Known rows, with every step that occurs:
kosop/zita/bave/simu: [  0.1  -4.7   1.5   2.1   5.8   1.0   5.1  -6.6 -13.2  -6.0  -7.5  -6.5
  -4.6  -6.6   4.8  -5.4 -12.8  -0.6  -0.6  -7.1  -7.3 -15.1   1.1  -6.5
  12.1   1.1]
bonep/kalo/zita/bave/simu/dogar: [ -2.7  -2.4  -4.8  11.1  17.8 -13.1   3.8 -15.2 -10.7 -19.3   3.9 -14.1
   0.0  -3.1  -3.7  -3.0  -1.6  10.6  -4.0  -2.7 -10.8   2.9  -2.4  -2.0
  10.9  -5.9]
mizuze/dogar: [  1.3   2.1  -0.4  -1.8 -13.4   4.7  -3.5  -0.8   2.1 -13.6  11.8  -4.6
  -0.8  -5.7  -2.4   4.8   2.2   1.2  -2.6 -10.0  -1.0  -4.1   6.7  -2.5
  -0.5  -2.6]
bave/simu/dogar/mizuze/luzis/bonep/kalo/zita: [ -1.7  -0.9   0.0  -3.6   9.3 -16.5   9.8 -20.5   2.7 -49.6 -10.7 -18.2
  -7.0  -6.7  -1.5 -14.7  -2.7   7.9 -10.2  16.3  -3.4  -3.0  -1.1  -1.4
   5.4  -7.5]
zita/bave/simu/dogar/mizuze: [ -2.2  -2.1  -3.9   2.0   8.9  -1.2   2.7 -11.4 -13.2 -34.5   7.6  -8.7
  -0.8 -11.4  -8.2  -8.8 -27.1   9.5  -3.9  17.9  -2.2  -9.0  -3.4   2.3
   9.0  -4.3]
dogar/mizuze/luzis/bonep/kalo/zita: [ -3.9  -6.3   3.0  -8.2   6.1  -4.1   7.1 -12.3   3.4 -40.6 -11.1 -14.8
  -4.5  -2.4   1.5  -8.4   3.5   1.0  -6.7   7.7  -4.5   7.6   2.3  -3.6
   0.5  -8.6]
zita/bave/simu: [ -2.3   1.5  -2.0  10.4  10.9   3.4  -7.3  -1.8 -17.1  -4.5   0.3  -3.2
  -3.8  -3.5   2.2  -7.1 -11.9   1.5   1.1  -5.9  -8.1  -8.0   2.2  -2.0
   9.3   1.7]
mizuze/luzis/bonep/kalo: [ -1.9   2.7  -0.5 -22.2   4.4  -3.7   2.7  -5.6  -1.9 -21.5  -8.0  -5.2
  -4.3   3.2   3.5  -9.4  13.4  -0.8  -9.8   8.5  -8.8  14.7   4.2   5.0
   5.8  -5.0]
luzis/mizuze/dogar/simu/bave/zita: [  1.2  12.8   5.7  -2.2 -11.4  18.7  -1.6  -8.5  -3.5 -56.7   0.8  -5.6
  -9.4 -13.0  -5.6   0.2   6.0   3.2  -3.3  -9.1  -0.9  -9.9  10.1   3.8
   0.4  -6.7]
zulapu/simu/dogar/mizuze/luzis/bonep: [  0.4  -3.4  -3.2 -10.8   0.7  -4.3   3.9 -10.7  -2.9 -50.6  -6.0 -11.7
 -10.9  -9.8  -7.4 -12.9  -4.1   3.0 -10.8  17.3  -2.3  -7.8   1.5   2.1
 -15.1  -7.8]
luzis/bonep: [  1.8  -4.0   1.3 -11.1  -3.0   7.5   0.3 -11.5  -4.4 -20.6   3.5   4.2
  -5.4   2.8   1.7  -0.5   0.2  -2.9  -7.3   8.4   5.9  -0.9   0.9   4.4
  -3.4  -2.3]
dogar/mizuze/luzis/bonep/zulapu: [ -3.0  -4.7  -2.1 -20.9  -1.1  18.6   8.3  -7.9  -0.3 -45.3  -2.0 -12.1
  -5.4  -2.2   2.7  -9.5 -10.4  -2.5 -17.1  16.5   2.5   3.8   8.1 -12.4
   6.2  -4.9]
zita/ropi: [  3.7   2.2  -0.7  -8.5  -2.4  -1.9  -3.4   3.2   5.2   3.8   0.0  -1.6
   4.7  -4.5   3.5   5.0 -11.2   2.1   3.3 -17.9   1.1   4.3   0.4   1.8
  -6.1   6.1]
zita/bave: [ -2.8  -4.5  -3.5   0.6   6.6   7.5  -1.9   1.9 -13.3  -6.5   4.1  -1.2
  -0.7  -0.3  -1.5  -2.0  -8.5   0.9  -1.0  -3.1  -6.2   2.4   2.0   0.3
   3.5  -3.3]
dogar/mizuze/luzis/bonep/zulapu/zita: [  0.5  -8.9   3.1 -19.2   3.1  15.0   2.2 -10.1   6.4 -44.0  -9.8 -17.2
  -9.4   1.1   3.8  -4.2  -3.5  -1.9 -16.4  -3.9   4.5   0.9   9.5 -21.3
  -1.1  -7.0]
zulapu/mizuze/dogar/simu/bave: [ -2.5  15.9   0.7  -2.3 -15.5   3.5   3.2  -4.9  -4.0 -54.0  11.7  -6.1
  -5.8 -13.3 -11.9   6.3  -8.6   4.3   1.7  -3.1  -2.9  -3.7   9.6  -1.1
   8.1  -5.2]
bonep/kalo/zita/bave/simu/dogar/mizuze/luzis: [ -6.3  -0.9  -4.3   6.0  18.1 -15.9   6.9  -7.6  -6.1 -36.3  -8.3 -24.0
  -1.8 -10.6  -4.8 -16.9 -12.3  11.5  -4.1   6.1 -15.5   1.2  -0.3  -4.4
  12.7  -8.7]
kalo/zita/kosop: [  1.9  -5.0  -1.7  11.1   3.3  -9.3  -0.9  -2.0   5.1  -7.2  -5.0 -10.8
  -9.2  -0.1   2.5   8.1  18.1   2.4  14.3 -19.7   3.3  -5.3  -0.1  -5.4
  -8.1   3.4]
zulapu/simu/dogar/mizuze/luzis/bonep/kalo/zita: [ -1.5  -6.7  -2.1  -4.8   9.0 -14.3   9.4 -18.3  -0.2 -53.4  -7.5 -20.4
  -6.3  -8.1  -6.0  -7.7   9.0   6.3 -10.3   7.8  -7.2   3.2   0.7  -3.0
 -12.3 -11.3]
bonep/zulapu/simu/dogar/mizuze/luzis: [ -2.6  -0.8  -7.6  -6.6   5.3   2.8  10.4  -1.7  -0.1 -38.1  -1.7 -22.7
  -2.1 -12.0  -6.7  -9.3  -4.1   5.3 -13.8   8.6  -5.3   0.5   6.3 -15.4
  -3.7  -6.5]
luzis/mizuze/dogar: [  1.9   4.3   1.8  -7.1 -13.6  12.9   3.2   0.0  -1.9 -52.1  14.6  -4.3
   0.5  -4.4  -2.2   4.5  -1.9  -3.1  -3.0  -9.0   2.2  -2.7   7.7   4.8
  -1.0  -5.3]
mizuze/luzis/bonep: [ -0.3   0.6  -1.1 -11.3  -2.3   1.4   0.6  -0.6   0.0 -18.5 -12.1  -2.1
 -11.7   2.5   4.0 -12.5   3.5  -4.1  -6.6   3.6  -3.1  -0.9   4.0   2.3
  -2.4  -2.4]
kalo/zita: [ -0.5  -6.1   0.5  16.5   2.0  -4.2   2.7  -2.3   4.4  -0.6  -6.2  -5.7
  -2.9   1.5   1.8   2.9   2.1   0.2   2.9 -11.6   0.6  -6.3  -0.1  -8.8
  -6.1  -0.5]
zulapu/simu/bave/zita: [  0.0  -1.6   3.3   8.6  10.4   9.2 -16.0  -8.2  -8.0  -4.9 -15.8  -9.5
  -7.8  -4.8  -5.3  -0.1   4.3   3.7  -0.4  -9.7  -7.4  -9.6   1.7  -3.5
  -7.9  -3.9]
zulapu/mizuze/luzis/bonep/kalo: [ -3.1   6.3   1.9 -23.6   1.9  -3.7   4.7 -10.1  -7.5 -50.9  -6.7  -8.9
   0.4   1.3   0.5  -3.9  -5.4  -1.9 -11.0   1.3  -6.7  15.6   2.9   4.8
  11.1  -9.0]

Rows:
[  3.0  11.6   1.5  -0.7  -9.7   6.4  -9.5  -8.0  -0.6 -26.2  -0.8 -11.2
 -17.4 -15.8  -5.5   5.2  24.3  10.1   8.1 -18.4  -1.3 -11.4   9.1   2.1
   0.2   0.8]
mizuze/dogar/simu/bave/zita/kosop
[  0.7  -1.5  -9.6 -14.3   1.7   7.2   8.1  -9.5  -4.8 -39.5  -1.9 -14.3
 -11.5  -2.1  -1.4  -8.8   7.9   0.3 -20.1   4.4  -3.0   0.9   7.0 -10.0
  -7.9  -6.6]
mizuze/luzis/bonep/zulapu/simu/dogar
[  0.6  -0.4  -2.4  -9.0   9.8 -22.3   6.7 -20.2   2.0 -55.7  -7.8 -23.3
 -13.0  -8.5  -1.0  -9.0  12.6  10.1   0.1   9.0  -1.5  -3.3  -0.9   2.1
   3.1  -2.5]
bave/simu/dogar/mizuze/luzis/bonep/kalo/zita/kosop
[  0.4  10.1   3.6   4.2 -11.0  10.9  -6.8  -8.5   0.4 -19.3  -1.9  -6.7
 -11.1 -14.7  -5.6  -0.2   9.3   7.8  -2.3 -10.6  -3.9 -10.7   8.9  -1.6
   1.8  -3.8]
mizuze/dogar/simu/bave/zita
[ -1.3  -0.9  -4.3 -17.1  -0.5  15.4   6.1  -2.9  -0.7 -25.4  -5.4  -7.5
  -8.7   3.8   6.5  -9.1   2.7  -4.6 -15.7   4.8  -0.9   5.8   9.1 -11.1
   5.0  -3.1]
mizuze/luzis/bonep/zulapu
[ -2.4  -4.8  -2.7 -11.0   3.5  16.3   2.9  -8.8  -6.3 -46.7  -4.4 -15.8
  -8.2  -7.6   1.5  -8.1  -1.0  -3.2 -15.0   2.9  -2.0  -0.8  10.5 -15.5
  -6.3  -4.9]
dogar/mizuze/luzis/bonep/zulapu/simu
[  3.6  13.2   3.8  -6.7 -10.3  13.0  -3.1  -7.7  -4.0 -63.2   1.9 -11.6
 -15.6 -14.1  -5.2   4.5  20.6   5.5   7.7 -17.1   1.4 -10.2  11.2   8.1
  -2.0  -1.9]
luzis/mizuze/dogar/simu/bave/zita/kosop
[ -2.0  -3.4  -2.1  -8.4   4.8  -9.3  15.2  -4.2  -7.3 -35.2 -14.8 -18.3
  -7.1 -13.9  -2.9 -21.1 -25.5   5.7  -6.8  14.5 -10.6 -16.7  -0.7  -4.6
  12.9  -5.1]
kosop/zita/bave/simu/dogar/mizuze/luzis
[  1.3  -9.1  -4.6 -15.7   1.0  14.8  10.0 -24.5  -8.5 -58.8  16.2 -12.1
  -2.5  -7.8  -7.6   3.5  -6.1   4.0 -19.9  20.1   9.6  -0.5   3.0  -8.7
  -8.5  -8.0]
luzis/bonep/zulapu/simu/dogar/mizuze
[  1.9  14.0   2.2  -0.6 -16.8   8.9   8.9   0.1  -2.0 -53.2  14.9  -1.3
  -4.5 -12.3  -1.7   1.7  10.2  -0.4  -0.5 -11.0   1.6  -6.4  10.2   3.1
  -3.5  -2.5]
luzis/mizuze/dogar/simu
[  1.1  -4.2  -5.9 -12.4  12.2   8.5  -0.2 -12.8  -8.6 -41.2  -7.6 -18.4
 -15.9   2.7   3.1 -10.8  -5.7   4.0 -20.1  -8.8  -4.9  -4.5   8.3 -16.4
   6.0  -7.3]
mizuze/luzis/bonep/zulapu/zita/bave/simu/dogar
[ -2.1   1.2  -3.8  -9.8  -1.0  -9.6   8.7   2.0   6.8 -29.9  -7.9 -10.9
  -2.4  -8.1  -7.9 -14.4 -12.7   6.6  -4.6  21.6  -3.9  -2.6  -2.2   1.8
   0.8  -6.1]
simu/dogar/mizuze/luzis
[ -0.4 -10.6  -0.1  -8.7   1.6   5.4  10.4  -2.8 -11.2  -8.5  -4.1  -3.9
  -2.4  -3.9   1.2  -0.1  -9.8  -1.3  -3.4  -2.6  -5.9  -4.3   0.8  -4.7
   6.9  -3.4]
kosop/zita/bave
[ -1.4  -9.9  -4.8 -24.7   3.4  12.1  21.1 -19.5 -12.4 -61.8  -4.7 -19.4
 -10.4 -10.0   1.3 -16.7 -25.8   1.9 -22.9  21.5  -2.3 -11.3   5.1 -13.2
  16.9  -7.7]
kosop/zita/bave/simu/dogar/mizuze/luzis/bonep/zulapu
[ -1.2  -3.4   1.2 -18.9  17.4  -7.7  -0.7 -20.1  -8.8 -55.6  -7.1 -19.1
  -8.4  -5.1  -4.1 -13.3  -7.5   9.4 -13.6   5.7  -8.7   3.3   2.2  -0.8
   7.9 -11.3]
zulapu/zita/bave/simu/dogar/mizuze/luzis/bonep/kalo
[ -0.7   8.5   4.2   5.6   2.9   6.7  -4.2  -7.7  -2.0  -4.7 -14.0  -1.2
 -10.7  -8.4  -3.7  -4.8   7.3   6.0   0.2  -0.6  -3.7  -7.4   2.5  -0.5
   2.4  -2.0]
dogar/simu/bave/zita
[ -0.2  -3.0  -0.9 -18.6  -4.4  20.9   7.8 -18.2 -11.5 -55.7  11.1  -5.7
   2.1   2.8   0.8  10.9 -17.9  -4.1 -17.1   1.1  10.0   5.8   4.9  -9.4
   9.0  -7.3]
luzis/bonep/zulapu/mizuze
[  2.5   8.6   0.7 -18.3 -13.8  27.7  -1.3 -26.2 -12.6 -82.3  10.6 -17.0
 -14.8 -12.7  -4.5  15.2   6.5   6.9  -9.6 -17.4   9.0  -5.8  13.6  -8.3
   8.2  -6.0]
luzis/bonep/zulapu/mizuze/dogar/simu/bave/zita/kosop
[  4.5  12.3   2.9  -3.3 -13.1   8.6  -9.9  -4.9   5.1 -16.6  -2.0  -7.8
  -6.8 -18.6  -2.1   5.3  -0.7   9.3   0.8 -28.1  -2.6  -7.4   9.3  -0.2
  -4.2   1.7]
mizuze/dogar/simu/bave/zita/ropi
[ -2.1   6.8  -1.8   0.8   3.2 -14.5   3.5  -1.6   3.8 -26.0 -11.0 -14.3
  -5.0 -11.2  -4.5 -20.1 -15.6   7.2  -4.1  16.9  -4.5 -12.1  -1.9  -0.8
   6.1  -1.7]
bave/simu/dogar/mizuze/luzis
[  0.0  -3.5  -2.1  -9.7  -1.9  -4.1   9.9  -9.9   2.1 -30.1   8.1  -5.0
   3.4  -7.1 -10.3  -2.1 -16.1   7.7  -5.3  25.5   5.5  -2.5  -5.5   4.7
  -0.2  -5.6]
simu/dogar/mizuze
[  1.3  12.2   0.0   6.4 -16.0   1.3   3.7   0.4   1.9 -15.8  12.1  -1.8
  -5.5 -14.1  -1.4   2.4  14.1   3.9  -0.9 -13.6  -0.9  -6.2   9.0  -2.4
  -1.3   0.0]
mizuze/dogar/simu
[ -0.4  -4.5  -0.8   5.9  16.2  13.7  -7.8  -7.0 -10.5 -10.4  -0.9 -15.4
  -4.5   1.5   5.3   2.2  -5.6   2.2  -8.0 -25.7  -3.2  -4.1   9.0 -23.6
  10.4  -1.2]
bonep/zulapu/zita/bave/simu
[  1.0   9.1  -0.8 -13.1 -20.3  22.9  11.2 -18.5 -10.2 -72.2  23.0  -6.4
  -3.6 -11.4  -0.5  12.1  -4.3  -0.6 -16.2 -12.6   8.9  -0.2  13.8 -11.8
   7.0  -6.8]
luzis/bonep/zulapu/mizuze/dogar/simu
[ -3.7  -3.2  -8.4 -16.1   8.1  14.4   7.9 -13.9 -14.7 -60.0   2.9 -16.7
  -9.1  -6.6  -1.7 -17.7 -24.0   5.0 -20.9  23.0  -3.0  -4.2   6.2  -8.7
  13.5  -7.1]
zita/bave/simu/dogar/mizuze/luzis/bonep/zulapu
[ -1.5   0.9  -4.0   0.1   4.0 -10.7   3.8   0.8   0.6 -31.9  -9.3 -15.5
  -5.4 -12.8  -9.2 -12.5  -3.6   6.3  -5.1   8.6  -7.8  -6.7   0.9  -2.0
 -11.6  -5.6]
zulapu/simu/dogar/mizuze/luzis
[  1.0  -6.2   1.1   3.6  12.8  -3.7  -3.6 -13.8  -7.2 -34.2   0.8 -13.5
  -4.1  -8.3  -7.7  -3.5 -20.5  10.1  -3.8  -1.5   0.0 -12.6  -1.5  -6.9
   1.2  -6.1]
zulapu/zita/bave/simu/dogar/mizuze
[ -2.3  -6.6  -1.5 -14.5   4.8 -11.4  14.0 -17.5   5.8 -52.4  -5.4 -16.4
  -4.2  -4.2  -4.8  -9.1  -0.1   7.3 -11.3  20.5  -2.6   8.0  -1.4   1.4
  -0.6 -11.3]
simu/dogar/mizuze/luzis/bonep/kalo/zita
[ -1.5  11.7   2.3  -3.4 -11.7  25.9   0.7 -15.2  -6.4 -56.0   6.4 -16.5
  -3.2 -14.6  -6.6   9.3  -9.3   6.7 -12.2 -18.1   0.7  -4.7  12.5 -16.1
  15.2  -8.8]
bonep/zulapu/mizuze/dogar/simu/bave/zita
